Known rows, with every way that one mark hangs from another:
miza[gelud[rida[lemeva]]]: -13 0 4 -15 -11 16 15 2 -13 -18 20 6 11 12 12 -7 6 -10 -64 1 36 7 1 -13
 -7 12 -9 0 -6 5 12 -27 -6 13 -21 -10
sazel[miza[gelud] rida[dofikez lemeva]]: -12 -19 -2 -16 -12 17 11 -6 -18 -18 15 5 9 9 14 -20 6 -11 -87 -4 29 -3 2
 -11 -5 5 -6 -22 -8 21 14 -32 -8 12 -22 -4
vuta[gelud]: -3 6 -3 -14 -13 20 7 -1 -15 -14 11 -3 15 9 7 -9 1 -8 -37 3 36 -30 5 -12
 -4 10 -4 -32 -8 -7 13 -15 2 11 -9 -13
vebiv[lemeva]: 5 20 -11 -13 -3 19 -2 0 -16 -18 11 9 13 13 1 -6 -4 -8 -40 -1 37 2 5 -11
 -8 14 -9 -21 -8 -3 7 -4 -12 7 -4 -13
sazel[miza rida[dofikez gelud lemeva]]: -11 -14 -9 -16 -11 25 6 3 -20 -20 10 6 14 12 8 -22 -1 -10 -68 -4 34 1 4
 -13 -6 7 -5 -20 -9 26 12 -30 -19 12 -22 0
lemeva[rida[dofikez] vebiv]: 5 20 -9 -14 2 23 -4 -5 -16 -16 -3 21 14 11 -6 4 5 -10 -54 -7 39 0 7 2 -3
 28 -5 -21 -10 27 3 -1 -15 8 -5 4
kizuser[vebiv[lemeva[rida]]]: 9 24 -14 -11 -2 16 -6 -7 -18 -17 6 7 11 13 -8 0 -13 -7 -29 -3 44 37 5 -2
 -12 17 -5 -30 -15 -10 0 9 -27 10 7 -8
vuta[sazel[rida[dofikez]]]: -5 -6 -7 -17 -12 17 6 -1 -12 -18 9 17 13 7 4 -1 11 -8 -49 -1 30 -28 4 -9
 -4 6 1 -20 -10 10 16 -10 7 12 -15 -9
kizuser[vebiv[lemeva]]: 10 18 -16 -11 1 15 -1 -3 -18 -15 12 4 12 14 -4 -6 -14 -8 -31 -1 43 34 4
 -8 -13 12 -6 -28 -10 -13 4 0 -18 6 -1 -17
dofikez[miza]: -1 14 -8 -13 -12 19 7 8 -17 -19 8 16 17 15 10 -7 4 -10 -43 1 29 17 5 -12
 -3 14 -13 -23 -9 1 7 -9 3 12 -14 -8
rida[lemeva]: -4 7 3 -16 -3 16 8 6 -17 -18 12 9 14 14 4 -14 -2 -10 -23 -2 38 -6 3 -11
 -5 21 -6 -20 -6 3 9 -16 -13 10 -15 -10
kizuser[rida]: 3 11 -1 -13 -9 19 5 7 -20 -14 9 7 16 13 0 -4 -8 -9 -18 0 35 16 5 -8 -10
 22 -8 -26 -4 0 7 -3 -8 7 -7 -12
rida[dofikez[miza] lemeva[vebiv]]: -3 15 -7 -13 8 21 5 -4 -19 -13 7 22 13 18 4 -9 5 -14 -75 -13 39 29 1 -3
 -3 27 -14 -23 -6 35 6 -18 -15 8 -16 2
gelud[rida[lemeva[vebiv]]]: -5 1 4 -17 -2 19 9 1 -8 -19 11 10 12 13 -1 -2 2 -8 -53 1 42 -1 1 -11 -7
 23 -2 0 -6 15 10 -23 -19 8 -18 -11
sazel[rida[gelud]]: -4 2 -8 -16 -16 24 -2 10 -15 -24 9 5 19 13 5 -11 0 -5 -46 7 30 1 6 -17
 -7 8 -3 -11 -9 -2 10 -12 -7 12 -16 -8
dofikez[miza rida[gelud lemeva[vebiv]]]: -4 9 -10 -15 0 25 4 -1 -16 -23 19 28 13 24 10 -11 12 -14 -93 -6 38 23 4
 -6 3 28 -16 -20 -8 26 5 -25 -19 13 -16 3
dofikez[rida[lemeva]]: -1 -3 0 -18 -1 15 13 2 -18 -20 21 19 11 18 7 -12 3 -12 -35 -4 37 -20 5
 -10 1 23 -11 -17 -8 7 7 -15 -13 12 -18 -8
vebiv[lemeva[rida[dofikez gelud]]]: 5 29 -22 -12 -2 29 -10 -5 -25 -16 2 16 15 14 -1 -1 -5 -10 -68 -10 41 30
 5 0 -6 20 -16 -22 -11 19 2 2 -23 11 0 8
lemeva[rida[gelud]]: -2 25 -10 -13 -14 27 -5 8 -17 -20 4 16 17 13 2 -3 0 -7 -34 1 35 9 8 -6
 -3 19 -4 -21 -11 0 5 -4 -17 14 -5 2
vebiv[lemeva[rida]]: 7 22 -10 -13 -2 20 -6 -4 -16 -18 6 10 13 12 -4 1 -3 -8 -39 -2 39 7 5 -5
 -7 19 -12 -23 -12 -3 3 7 -18 9 3 -4
sazel[miza[gelud] rida]: -11 -14 -6 -15 -23 17 6 0 -9 -23 14 0 12 6 13 -18 11 -7 -72 8 24 -15 6
 -18 -4 -2 1 -25 -10 -4 15 -30 1 11 -17 -12
rida[dofikez gelud lemeva[vebiv]]: -4 18 -10 -15 5 27 -1 1 -21 -15 7 18 15 18 3 -12 -1 -12 -69 -11 43 21 3
 -3 -6 29 -6 -18 -4 33 7 -22 -23 7 -14 4
dofikez[miza[gelud] rida[lemeva[vebiv]]]: -6 4 -4 -14 0 18 9 -9 -14 -20 25 26 10 21 14 -9 20 -14 -111 -7 34 19 4
 -5 4 24 -14 -22 -8 19 6 -29 -12 12 -16 -1
gelud[rida[lemeva]]: -6 -1 5 -16 -6 15 15 7 -11 -19 14 6 12 12 5 -5 -1 -8 -31 1 38 -6 2 -15
 -8 18 -8 1 -7 4 11 -19 -11 12 -21 -14
vuta[gelud[rida[dofikez[miza]]] sazel]: -12 -3 -9 -11 -18 22 19 -9 -9 -12 15 12 12 7 12 8 17 -11 -84 -3 34 -19 0
 -7 -3 3 -9 -19 -9 18 18 -21 17 17 -17 -9
sazel[rida[lemeva]]: -7 -8 6 -19 -6 13 6 5 -16 -21 12 2 14 11 3 -13 -3 -7 -29 2 33 -9 2 -16
 -7 14 -4 -10 -10 0 11 -14 -14 10 -18 -13
sazel[miza[gelud[rida[lemeva]]]]: -16 -13 1 -13 -19 17 17 0 -7 -19 21 4 8 9 13 -13 8 -9 -72 3 34 -6 2 -16
 -5 5 -4 -14 -7 8 15 -40 -9 12 -23 -10
lemeva[rida[dofikez gelud] vebiv]: 1 27 -16 -13 -2 30 -10 -3 -18 -17 -2 21 17 14 -3 1 3 -10 -71 -8 40 19 7
 2 -3 27 -6 -20 -10 30 3 -8 -22 10 -6 10
vebiv[lemeva[rida[dofikez[miza] gelud]]]: 3 30 -24 -10 -1 30 -8 -5 -24 -17 5 21 15 18 4 1 -1 -12 -85 -11 37 56 4
 -1 -5 18 -24 -23 -12 24 0 1 -19 13 -1 11

Rows:
-8 -6 -12 -14 -23 25 2 8 -10 -25 10 3 17 10 7 -17 2 -6 -55 9 28 -10 8
 -20 -5 1 1 -23 -10 2 12 -26 -9 12 -19 -9 -> sazel[miza rida[gelud]]
-8 6 -6 -12 -18 17 13 3 -9 -21 18 13 12 13 17 2 12 -9 -84 4 28 28 3 -14
 -4 6 -15 -3 -8 3 11 -20 10 15 -22 -10 -> dofikez[miza[gelud[rida]]]
-10 -9 -5 -12 -25 17 14 0 -5 -21 18 5 10 8 14 -7 11 -8 -73 6 29 -13 5
 -16 -4 1 -1 -14 -8 2 15 -32 4 13 -21 -13 -> sazel[miza[gelud[rida]]]
-10 -14 -4 -16 -25 17 8 1 -1 -21 11 9 12 3 6 -11 13 -6 -45 9 27 -46 6
 -17 -3 -2 11 -34 -12 -3 18 -25 3 12 -14 -16 -> vuta[sazel[miza rida]]
-1 25 -11 -13 -7 30 -11 1 -13 -22 -1 19 17 14 -4 -1 3 -8 -57 0 38 12 8
 -4 -3 27 -1 -23 -11 12 4 -10 -23 10 -2 4 -> lemeva[rida[gelud] vebiv]
-5 17 -14 -11 -9 19 7 0 -21 -14 13 20 13 16 18 -6 11 -13 -89 -8 28 36 4
 -5 -3 10 -18 -23 -7 18 7 -16 8 13 -15 0 -> rida[dofikez[miza[gelud]]]
-4 20 -19 -11 -10 28 2 9 -25 -17 7 22 18 19 13 -5 3 -13 -73 -7 32 38 4
 -7 -4 14 -18 -20 -7 20 6 -12 -2 14 -17 4 -> rida[dofikez[miza] gelud]
-1 20 -14 -11 -4 24 -3 -11 -17 -17 5 25 12 14 6 3 15 -13 -107 -11 33 40
 5 4 0 24 -14 -28 -11 30 4 -11 -7 12 -6 10 -> lemeva[rida[dofikez[miza[gelud]]] vebiv]
-10 -2 -1 -15 -6 17 16 -1 -18 -14 16 10 11 12 12 -3 4 -12 -76 -7 37 13 1
 -8 -7 15 -11 1 -4 21 12 -23 -4 12 -23 -4 -> miza[gelud[rida[dofikez lemeva]]]
-5 18 -5 -15 -1 28 -1 4 -16 -19 7 13 16 16 3 -13 -1 -10 -57 -3 43 14 4
 -8 -5 27 -1 -20 -5 15 7 -26 -26 8 -11 -2 -> rida[gelud lemeva[vebiv]]
3 0 -2 -18 5 15 7 -4 -14 -22 18 23 10 18 1 -9 8 -12 -57 -4 40 -18 4 -7 2
 31 -7 -18 -7 17 8 -19 -21 8 -15 -6 -> dofikez[rida[lemeva[vebiv]]]
0 3 -4 -16 2 18 8 -6 -13 -22 20 26 10 21 6 -7 15 -14 -80 -6 37 8 3 -7 3
 28 -16 -21 -9 23 5 -19 -15 11 -17 -3 -> dofikez[miza rida[lemeva[vebiv]]]
-16 -17 2 -16 -18 17 10 -1 -11 -22 17 -1 10 8 13 -23 7 -9 -71 3 28 -9 3
 -18 -5 4 -1 -23 -9 3 15 -36 -11 12 -18 -11 -> sazel[miza[gelud] rida[lemeva]]
-12 4 -1 -13 -5 19 11 -5 -9 -20 17 14 10 15 12 -1 12 -11 -107 -2 36 36 0
 -10 -5 18 -12 -5 -7 18 10 -32 -9 12 -19 -5 -> dofikez[miza[gelud[rida[lemeva[vebiv]]]]]
-6 19 -13 -13 2 29 1 0 -23 -16 8 22 16 20 6 -11 5 -14 -90 -12 41 46 2 -4
 -4 25 -13 -21 -6 37 5 -25 -19 10 -16 8 -> rida[dofikez[miza] gelud lemeva[vebiv]]
-8 0 -1 -15 0 18 11 -7 -14 -16 14 13 9 12 7 -1 8 -11 -100 -8 41 17 1 -5
 -6 22 -7 0 -4 32 12 -30 -12 9 -21 -2 -> miza[gelud[rida[dofikez lemeva[vebiv]]]]
-1 29 -19 -11 -3 32 -8 -3 -19 -19 -1 27 17 18 2 1 4 -12 -90 -10 36 45 6
 2 -1 25 -13 -27 -11 32 3 -8 -16 12 -6 13 -> lemeva[rida[dofikez[miza] gelud] vebiv]
-4 8 -6 -17 -6 23 8 6 -21 -20 21 21 14 21 11 -13 3 -12 -53 -3 38 -5 6
 -10 2 22 -12 -13 -7 9 7 -21 -21 13 -18 -2 -> dofikez[rida[gelud lemeva]]
-2 9 -7 -16 1 26 2 0 -15 -22 18 24 13 21 5 -12 8 -11 -74 -4 41 -5 6 -7 2
 29 -7 -15 -6 21 7 -25 -27 10 -15 0 -> dofikez[rida[gelud lemeva[vebiv]]]
-2 4 -10 -13 -8 17 13 4 -15 -16 10 17 14 15 8 5 3 -11 -66 -4 31 21 1 -10
 -6 11 -20 -2 -8 23 9 -11 7 12 -24 -5 -> gelud[rida[dofikez[miza]]]
-4 6 -15 -14 -13 24 1 6 -21 -22 8 11 20 17 11 -7 2 -10 -81 -3 27 32 4
 -12 -5 7 -16 -13 -10 20 7 -12 -1 15 -20 1 -> sazel[rida[dofikez[miza] gelud]]
-6 -3 -1 -17 -2 15 16 3 -18 -14 12 11 12 13 4 -4 -1 -11 -44 -6 39 -1 0
 -9 -8 19 -13 0 -5 23 10 -16 -10 11 -24 -8 -> gelud[rida[dofikez lemeva]]
-4 9 -4 -14 0 18 10 2 -24 -14 10 18 13 17 10 -12 -1 -14 -58 -11 36 28 1
 -6 -5 20 -19 -22 -7 24 7 -14 -8 11 -19 -1 -> rida[dofikez[miza] lemeva]
-6 1 -3 -15 -7 15 15 -2 -18 -21 28 26 9 21 20 -12 17 -15 -88 -6 31 15 3
 -8 4 18 -21 -21 -9 10 7 -23 -4 15 -19 -2 -> dofikez[miza[gelud] rida[lemeva]]
11 23 -24 -9 4 25 -5 -1 -31 -9 12 0 15 18 -5 -4 -24 -10 -58 -10 47 81 4
 1 -19 20 -12 -31 -6 10 -1 2 -27 6 2 -4 -> kizuser[rida[dofikez gelud] vebiv[lemeva]]
0 21 -11 -12 -8 20 2 -1 -22 -17 2 23 14 15 5 1 5 -12 -53 -9 31 24 4 -1
 -2 19 -20 -24 -13 20 3 2 -5 14 -10 5 -> lemeva[rida[dofikez[miza]]]
-8 16 -8 -12 3 21 6 -7 -19 -14 12 23 11 17 12 -7 10 -15 -107 -13 37 43 0
 -2 -3 24 -14 -22 -5 32 9 -27 -10 9 -15 3 -> rida[dofikez[miza[gelud]] lemeva[vebiv]]
-7 4 -8 -13 -12 17 13 0 -16 -16 15 11 12 11 12 3 6 -10 -78 -2 31 6 3 -9
 -6 9 -11 -1 -6 16 12 -19 8 12 -22 -7 -> miza[gelud[rida[dofikez]]]
1 9 4 -15 5 21 4 0 -17 -13 9 6 13 14 -5 -6 -8 -10 -41 -5 43 25 3 -4 -10
 35 -2 -26 -3 14 6 -15 -29 4 -6 -8 -> kizuser[rida[lemeva[vebiv]]]
7 24 -16 -13 3 21 -5 -7 -23 -14 2 15 11 12 -5 3 -4 -10 -50 -11 39 15 5 0
 -7 21 -15 -23 -12 16 2 8 -17 9 -1 1 -> vebiv[lemeva[rida[dofikez]]]
-9 -1 -9 -15 -8 24 5 5 -24 -20 11 11 18 18 10 -13 -1 -11 -80 -8 32 38 1
 -11 -6 13 -18 -12 -8 27 9 -19 -12 14 -23 4 -> sazel[rida[dofikez[miza] gelud lemeva]]
9 24 -17 -9 -2 24 -6 2 -23 -14 13 -4 16 17 -6 -4 -22 -8 -42 -2 47 74 5
 -5 -19 19 -8 -31 -7 -10 1 1 -30 7 4 -9 -> kizuser[rida[gelud] vebiv[lemeva]]
